Every row comes from one small tree of marks. The marks that hang from a mark follow it in brackets, in alphabetical order. Every link used is in the known rows. Which tree was each row made from?
Known rows:
pimasi{zomus{bedu}}: [ 15 -25 -44  -4 -13   7   6   4  11   1   7 -28  21  18  -6  -8   2  11
  15 -13  29 -16  27]
dafa{dimal{pimasi} gote pefera}: [ -9 -69 -21  -3 -10   5  -7 -31  17 -37 -29 -13 -11  -3   3  -6 -30 -30
   9  14 -82 -10  -5]
bedu{redok{dimal{pimasi{zomus}}}}: [ 17 -23 -24  -1 -11 -24   0 -31  -3   1 -14 -22  18  13  -1  16 -31  13
  22   2 -34 -17  11]
redok{bedu dimal}: [  1  -3  81   7 -12   0  -7   9   6  -1   1  -7 -14  -9  28   6  -6  -6
 -10   9   4   0  -5]
pefera{dafa{gote}}: [ -16   -3 -102   -1    0    4   -6   -7    8  -20  -11   -8  -35   20
    6  -11  -19   -6    2   -1   24   -3  -35]
dimal{pimasi{zomus} redok{bedu}}: [ 36 -27 -18   9 -24  -4 -13  -5 -25  27  -6 -20  50 -27  -4 -27 -18  31
  42  -9 -41 -10  12]
gote{dafa{dimal{pimasi}} pefera}: [  8 -53 -15  -9 -34   4 -19 -17 -20 -16 -17 -51   0  29  -8  18 -15 -14
  -1 -10 -18   2   7]
redok{dimal{pimasi}}: [ -3  -7  23   1 -17 -14   4  -9 -19   2 -17 -19   1 -10   7  39 -12  -3
  -4   6 -42  -5  13]
bedu{redok}: [ 17   2 -11  -2  -3 -11  -5 -12  15   6   7  -3 -14  12  -2 -18  -8  -3
   1  -3  25   2  -8]
redok{dimal{pimasi{zomus{bedu}}}}: [ 11 -30 -25  -2 -30  -8  10  -4  -9   0 -11 -45  23   9   2  33 -13   6
   7  -4 -20 -19  43]
zomus{bedu}: [ 12  -8 -10  -2 -21   6   5  12   9   6  10 -28  -9  10   3  -2  14  -5
 -14 -11  39  -2  25]
lanu{zomus{bedu}}: [  8 -20  -1  -9 -14   9   5  23  14  -6  11 -28  -1  -5  -3  22  -7   0
  -3  -1  -9 -10  31]
gote{pefera{dafa{dimal{pimasi redok{bedu}}}}}: [ 20 -55 -26   0 -41  -1 -39  -5 -18   1 -12 -25 -17   3   4 -42  -6   2
  22 -26 -27   8  12]
dafa{dimal}: [-10 -25  -2   1   2   0  -7 -12  12 -11  -2  -2  -4   0   5  -4   2 -19
  15   1 -23  -4  -4]
dafa{dimal{pimasi} pefera}: [  2 -70  13  -5 -10  -2 -10 -24   2 -25 -25 -11  -3  -2   1   2  -2 -19
  10   3 -86  -4   8]
gote{dafa{dimal{redok{bedu}}} pefera}: [ 27 -38  40   0 -46   7 -34   6  -4   4   9 -43  -7   6   2 -30   3  -2
  -8 -16  16  11   6]
gote{dafa{dimal pefera}}: [  5 -57  13  -8 -13   6 -16 -10  10 -30  -9 -33 -16  22   1   8  17 -19
 -21  -1 -21   0 -20]
pefera{dafa{dimal gote}}: [ -23  -28 -101   -1    5    5  -14  -19   21  -32  -12   -9  -38   21
   10  -17  -18  -24   14   -1    4   -6  -37]
redok{bedu dimal{pimasi}}: [  9 -13  64   8 -24  -4  -6  -3 -15   6 -13 -19  -1 -15  23  21 -20  -6
  -1  11 -31  -2   1]
lanu{zomus{bedu{redok}}}: [ 25 -15 -11 -12 -18   0  -1   6  27   1  17 -28 -13  11  -6   8 -16  -2
   1  -5  11  -7  24]
gote{dafa{dimal} pefera}: [  2 -43   5 -10 -23   9 -19  -6   1 -24  -1 -38 -14  35  -5   4  -4 -14
 -11 -12  13   5   1]
bedu{redok{dimal{pimasi}}}: [ 12  -4   8   0 -21 -26  -1 -24  -6   6  -9 -17 -13   6   6  21 -21  -7
  -6   3 -24  -3   4]
dafa{dimal{redok} gote pefera}: [ -2 -45 -17   2 -16  -3 -11 -17  26 -24  -7  -4 -13 -23  -2 -37  -7 -14
   0   4 -71  -6   7]

Write each row's tree:
[ -3 -30 -29   0 -26  -1 -16 -12  20 -15  -1 -12  -9  -9  -6 -39 -24 -10
   8  -6 -33  -2  31]  dafa{dimal{redok} gote{pefera}}
[ 37 -92 -46 -11 -26  -5 -10 -30  29 -17 -12 -41   6  28  -8 -23  -8 -12
  26 -16 -36 -19  28]  dafa{dimal{pimasi{zomus{bedu{redok}}}} pefera}
[ -6 -70 -68  -6 -11   8 -11 -32  12 -33 -25 -17  23  13  -8 -17 -58  -9
  47  -2 -53 -21  28]  dafa{dimal{pimasi{zomus}} gote{pefera}}
[ -9 -40 -74  -3  -7  -5 -16 -20 -14 -11 -24 -20 -16  15   2   6   0 -15
  24 -11 -33  -2 -22]  pefera{dafa{dimal{pimasi}}}
[ 17 -14  18 -10 -23 -11   3   8  30  -5  16 -34 -24   7   6  30 -17  -7
 -16   1  -3 -11  31]  lanu{zomus{bedu{redok{dimal}}}}
[ 24 -11  -7  -2 -43 -20   3 -13   5  12  -1 -47 -21  18   7  22 -11 -13
 -20  -9   8  -4  27]  zomus{bedu{redok{dimal{pimasi}}}}
[ 28 -80 -52  -4 -32  -8 -18 -23 -20  -8 -20 -50  33   3 -20  -2   2  13
  16 -11 -74 -10  10]  gote{dafa{dimal{pimasi{zomus} redok} pefera}}
[ 38 -66  32   3 -46   0 -30  -8 -16   2 -14 -49   1 -10   2 -14  10  -5
  -8  -7 -54   5 -11]  gote{dafa{dimal{pimasi redok{bedu}} pefera}}
[ -3 -27 -64   8 -27 -10  -7 -25  -6   3 -16 -21  12 -28  -6 -16 -24 -11
  20   3 -70  -9   6]  dafa{dimal{pimasi redok} gote}
[ 21 -18 -25  -4 -21 -14   4  -7  29  -1  10 -38  -3  26   4  -2 -10   1
  -1 -11  32 -16  28]  pimasi{zomus{bedu{redok{dimal}}}}
[-15 -57  -8  -3   1   8  -8 -21  38 -44 -14  -1 -25  -1  10 -19 -18 -32
   0  13 -52  -9  -7]  dafa{dimal gote pefera}
[ 10 -31  27   6 -15  -4  -6  -8 -12   2 -17 -22  28  -7  16  11 -29  13
  29   8 -38 -17   6]  redok{bedu dimal{pimasi{zomus}}}
[   7  -78  -74    1  -19   -6   -9  -35    5  -22  -25  -20   28  -20
  -13  -29  -31    2   35    3 -106  -21   17]  dafa{dimal{pimasi{zomus} redok} gote pefera}
[ 22 -24   8 -10 -35 -16   4   0   7   3   0 -47 -12   1   0  42 -28  -4
  -8   1 -38 -12  35]  lanu{zomus{bedu{redok{dimal{pimasi}}}}}
[  7 -62 -78  -1 -29  -4 -14 -28  -1 -12 -18 -24  34  -7 -17 -34 -46   7
  45  -9 -73 -18  41]  dafa{dimal{pimasi{zomus} redok} gote{pefera}}
[ -19  -39 -111   -1   -7    1  -13  -28    0  -25  -28  -22  -25   16
    6   -2  -31  -25   26    1  -32   -9  -32]  pefera{dafa{dimal{pimasi} gote}}
[ 18 -24 -49   3 -39 -13 -16 -15 -34  17 -11 -56  19  -5 -14   9   8   0
   1  -8 -38   3  -7]  gote{dafa{dimal{pimasi redok}}}
[ 13 -69   0  -8 -23   2 -15 -21 -11 -24 -24 -45  -6  18  -3  21   3 -19
 -13   2 -52   0 -14]  gote{dafa{dimal{pimasi} pefera}}
[ 32 -10  22  11 -35  -6 -14   4 -27  33  -4 -17  22 -33   3 -25  -1  13
  12  -5 -33   4   9]  dimal{pimasi redok{bedu}}
[   5  -60  -34    2  -26   -7  -11  -26    5  -18  -23  -18    0  -25
   -7  -22  -17  -13    6    5 -105   -6   11]  dafa{dimal{pimasi redok} gote pefera}
[ 16 -68  18   8 -32   2 -22 -19  12 -12 -19 -18  -4 -33   9 -40 -21 -17
  13   7 -86  -5  -3]  dafa{dimal{pimasi redok{bedu}} gote pefera}
[ 19   0  14  -2 -29 -16   3  -2  24   7  14 -36 -31  23   9   8   4 -14
 -27  -9  39  -3  23]  zomus{bedu{redok{dimal}}}
[ -1 -18 -84   2 -12 -11 -20  -4  -6   0  -1 -12 -20  -1  -2 -29  21   0
  15 -19 -20   3 -12]  pefera{dafa{dimal{redok}}}
[  7 -39  20   5 -33   9 -27  -4  24  -9   4 -11 -11 -16   9 -59 -29 -13
  13  -3 -19   1  19]  dafa{dimal{redok{bedu}} gote{pefera}}
[  14  -65 -107   -7  -26  -11  -27  -20  -19   -8  -19  -25   15   16
  -20  -28  -14   20   49  -31  -52   -7   32]  gote{pefera{dafa{dimal{pimasi{zomus} redok}}}}
[  8 -47  17   0 -14  -9 -13  -6  12 -10  -2  -2  -5 -18  -4 -28  22  -5
  -1  -7 -75   2  18]  dafa{dimal{redok} pefera}
[ -5 -89 -61  -4  -1   5  -7 -38  19 -43 -32 -13  20   2  -4 -15 -41 -12
  39  11 -91 -25   3]  dafa{dimal{pimasi{zomus}} gote pefera}
[ 40 -33 -74  -6 -27  -8   0 -17   4  11  -3 -43  21  27 -10 -12 -18   9
  22 -17  18 -16  28]  dimal{pimasi{zomus{bedu{redok}}}}
